Each row was made from one path, in order. Every step used is in the known rows, and no mark comes twice. Write each row's path.
(in the rows, 128 means zero)
Known rows:
fasap-vuren-dufel-dolel: [151 175 165 116 129 117 109 130 118 125 186 142 125 127 150 163 106  99
 151  93 133  80  95]
boda-tofom-dufel-mokek-fasap: [ 55 125  99 178 112 166 174 124 152 120  60 161 140 160 138  88  89 132
 170 119 118 159 115]
tofom-boda-vuren-dufel: [167 111 156 125 139  97  93 112 106 154 143 107 122  99 145 113 141 130
 100 114 105 128 144]
fasap-mokek-boda-vuren-dufel: [217  94 166  81 170  89 133 136 122 164 108 142 111 123 145 153 142 113
  85 144 114 112 136]
mokek-boda-tofom-dufel: [135 113 133 133 130 158 148 150 141 126  28 146 130 129  88  63 118 127
  91 146 115 132 156]
tofom-boda-vuren: [133 122 139 122 125 101  93 125 105 159 142 101 118 129 122  93 159 147
  87 145 134 137 143]
vuren-dufel: [144 103 140 136 168 113 130 156 107 109 159 140 135 139 129 147 102 108
 127 114 100 126 125]
mokek-boda-tofom: [128 104 115 109  94 132 148 183 146 139  81 168 151 160 100  83 131 139
  50 155 116 124 149]
dufel-vuren-fasap-mokek-boda-tofom: [149 114 124 113  76 116 164 137 169 126 156 143 147 129 119 153 160 159
 117 123 140 110 159]
fasap-vuren-dufel-tofom-boda: [148 155 181 102 161 125  61  94 117 118 204 125 154  58 140 195 113 159
 165  82 136 100 136]
vuren-fasap-mokek-boda-tofom: [171 150  96 100  99 129 171 154 144 147 121 129 146 141  91 179 145 154
 110 162 135  79 170]
mokek-fasap-vuren: [ 76 145  72 131  88 152 119 156 137  96 167  54 136 179 155 157 117 106
  88 130 153 151 113]
mokek-fasap-vuren-boda: [ 93 176  50 147  90 172  95 141 138 105 180  59 120 159 138 179 115  98
  81 136 139 132 114]
tofom-boda-vuren-fasap-mokek: [172 158 120 117 118 103 119 105 107 168 158  71 115 113 117 166 169 160
 125 147 146  96 159]
dufel-vuren: [ 84  80 144 140 121 103 130 151 134  93 190 142 132 160 123 100 141 142
 121 111 143 160 115]
mokek-fasap-vuren-dufel-tofom: [105 127 100 115 118 144 114 129 137  88 187  81 178 110 196 185 100 110
 133  99 116 161 125]
mokek-boda: [135  95 134 116 125 107 127 168 126 132  96 136 113 151  97  77 142 101
  49 183 130 118 135]
tofom-dufel-mokek-boda-vuren: [140  89 171 127 144 107 137 109 130 146  15 138  79 103 137  25 138  90
 127 170 138 137 126]
tofom-dufel: [107 124 141 160 194 158 137 130  97  94  90 102 106 144  73  99 103 119
 171 138 136 149 127]
tofom-boda-mokek-fasap-vuren-dufel-dolel: [137 188 133 135 101 117 111  81 121 169  90 117 108 108 172 123 153  96
 116 106 114 102  76]
dufel-vuren-fasap-mokek: [126 118 125 128 116 108 151 127 135 104 212 115 130 142 117 179 153 154
 171 115 153 119 136]
vuren-dufel-mokek: [119 103 163 145 159  85 132 134 123 134 144 199 118 133 150 130 105 107
 164 120 113 109  98]
tofom-dufel-mokek: [ 85 121 162 163 184 128 136 109 115 116  77 157  91 133  98  78 107 113
 201 141 145 127 106]
fasap-mokek-boda-vuren-dufel-tofom: [215  80 177  64 190  88 133 120 122 157 126 160 147  91 161 164 140 134
 108 145 104 129 146]
boda-vuren: [136  81 109  93 117 106 136 171 103 136 147 101 130 165 145  91 141 130
  79 159 134 172 135]

Which path is each row?
[114 203 123 151 122 181  87 103 140 137 131 163 111 119  97 161  94 153
 173  98 152  86 116] : fasap-vuren-boda-tofom-dufel-mokek
[103 123 112 148  90 170 172 131 148  90 118 119 154 120 104 106 117 164
 178  89 130 154 165] : boda-tofom-dufel-vuren-fasap
[174 187 126 136 118 138 183 109 140 149  69 139 120 118  96 139 136 121
 171 157 127  66 152] : vuren-fasap-mokek-boda-tofom-dufel-dolel
[128 202 104 139 133 205  88 122 128 119 144 112 121 126  77 174  92 157
 150  94 147 106 136] : fasap-vuren-boda-tofom-dufel
[ 92 220  69 179  79 199 126 108 152 113 121  96 129 143 140 147  94  99
 140 108 115 123 104] : mokek-fasap-vuren-boda-tofom-dufel-dolel
[139 138  94 123 150 140 118 145  93 155 108 150  97 151  96 127 140 115
  89 162 117 129 100] : vuren-boda-mokek
[135  86 160 114 188 110 130 138 106 101 181 168 177  93 152 157  99 128
 166 115  91 150 137] : vuren-dufel-tofom
[101 164 104 124  95 136  95 105 120 156  90  70 109 138 132 126 162 136
  86 129 151 132  97] : tofom-boda-mokek-fasap-vuren
[159 115 157 145 149 135 153  93 143  97  93  96  98  90  90 119 151 120
 169 127 149 117 150] : tofom-dufel-vuren-fasap-mokek-boda
[155 109 135 119  96  95 150 126 154 117 163 116 118 122 113 148 169 132
 121 142 151 108 148] : dufel-vuren-fasap-mokek-boda
[ 87 186  40 142  61 190 108 151 154 115 170  85 149 165 144 184 103 130
  82 112 127 136 126] : mokek-fasap-vuren-boda-tofom
[122 139 125 148 133 165 174 112 147 105 132 133 152 130  94 155 118 180
 205  83 136 136 152] : boda-tofom-dufel-vuren-fasap-mokek
[ 70 168  83 156  83 134 101 120 154 131 157 129 102 151 165 158 119  99
 121 144 150 107  88] : dufel-mokek-fasap-vuren-boda
[111 127 147 189 173 162 110 101 128  85 131 120  96 109  86 102 116 117
 174 107 124 148 123] : tofom-dufel-vuren-boda
[171  73 131  94 139  99 137 161 104 131 145 112 133 127 175 112 125 109
  92 121 101 157 139] : boda-vuren-dufel
[ 93  96 162 166 169 143 134 115 125  76 120 114 111 125  98  73 123 128
 178 105 139 165 121] : tofom-dufel-vuren
[161 133 143  89 148 100 113  86 109 154 186 105 163  72 136 179 157 182
 173 148 136 115 170] : dufel-tofom-boda-vuren-fasap-mokek
[171 143 169 138 123  78 107 102 108 170 138 140 114  96 163  93 145 112
 116 117  99 106 121] : tofom-boda-vuren-dufel-dolel
[169  70 126  82  99  93 129 177 125 150  80 104 115 135 143  53 161 101
  16 183 127 147 151] : mokek-boda-vuren
[136  71 153  96  91  65 130 146 141 170  73 166  96 133 165  46 161 100
  62 188 143 122 122] : dufel-mokek-boda-vuren
[124  95 156  97 148  99  92 110 104 144 169 125 165  87 142 110 150 173
 132 144 125 155 155] : dufel-tofom-boda-vuren
[ 80 131 141 156 144 151 157 126 134 129  72 195 132 151 103  86  93 157
 191 115 127 132 124] : boda-tofom-dufel-mokek
[143 155  97 118 142 122 158 143 112 125 185  97 126 157  89 209 135 142
 165 157 151  87 146] : vuren-fasap-mokek
[ 61 155 103 155  99 174 144 117 159 118  79 137 139 147 143 118  92 142
 174  98 142 144 114] : boda-tofom-dufel-mokek-fasap-vuren
[157 103 176 108 187 102 103  97  96 144 123 171 156  61 145 135 132 143
 159 110  92 132 121] : vuren-dufel-tofom-boda-mokek
[163 146 177  74 165 120  73  92 107 146 150 134 149  56 146 176 134 155
 155  86 136 113 115] : fasap-vuren-dufel-tofom-boda-mokek
[151 140 165  97  91 115 105 136 162 148 116 187 133 104 161 146 114 129
 107  97 137  79 117] : fasap-vuren-dufel-mokek-boda-tofom
[105 117 124 162 124 125 102 134 135 105 208 145 115 142 107 128 136 130
 116 118 124 137 121] : dufel-vuren-boda
[ 90  98 116 163 123  97 148 130 142 120 126 161 128 139 191 134 101  78
 140 123  94 134  97] : vuren-dufel-mokek-fasap
[ 86 102 139 158 130 166 154 133 144  95 113 156 155 144  98  83 105 168
 166  79 122 173 136] : boda-tofom-dufel-vuren
[113 138  47 142 116 154 134 145 112 144  89 110 104 163 134 124 138  91
  69 166 103 155  99] : vuren-boda-mokek-fasap
[ 86  97  64 114 113 133 167 158 111 138  67 100 123 184 152  95 148  97
  73 168 120 182  89] : boda-mokek-fasap
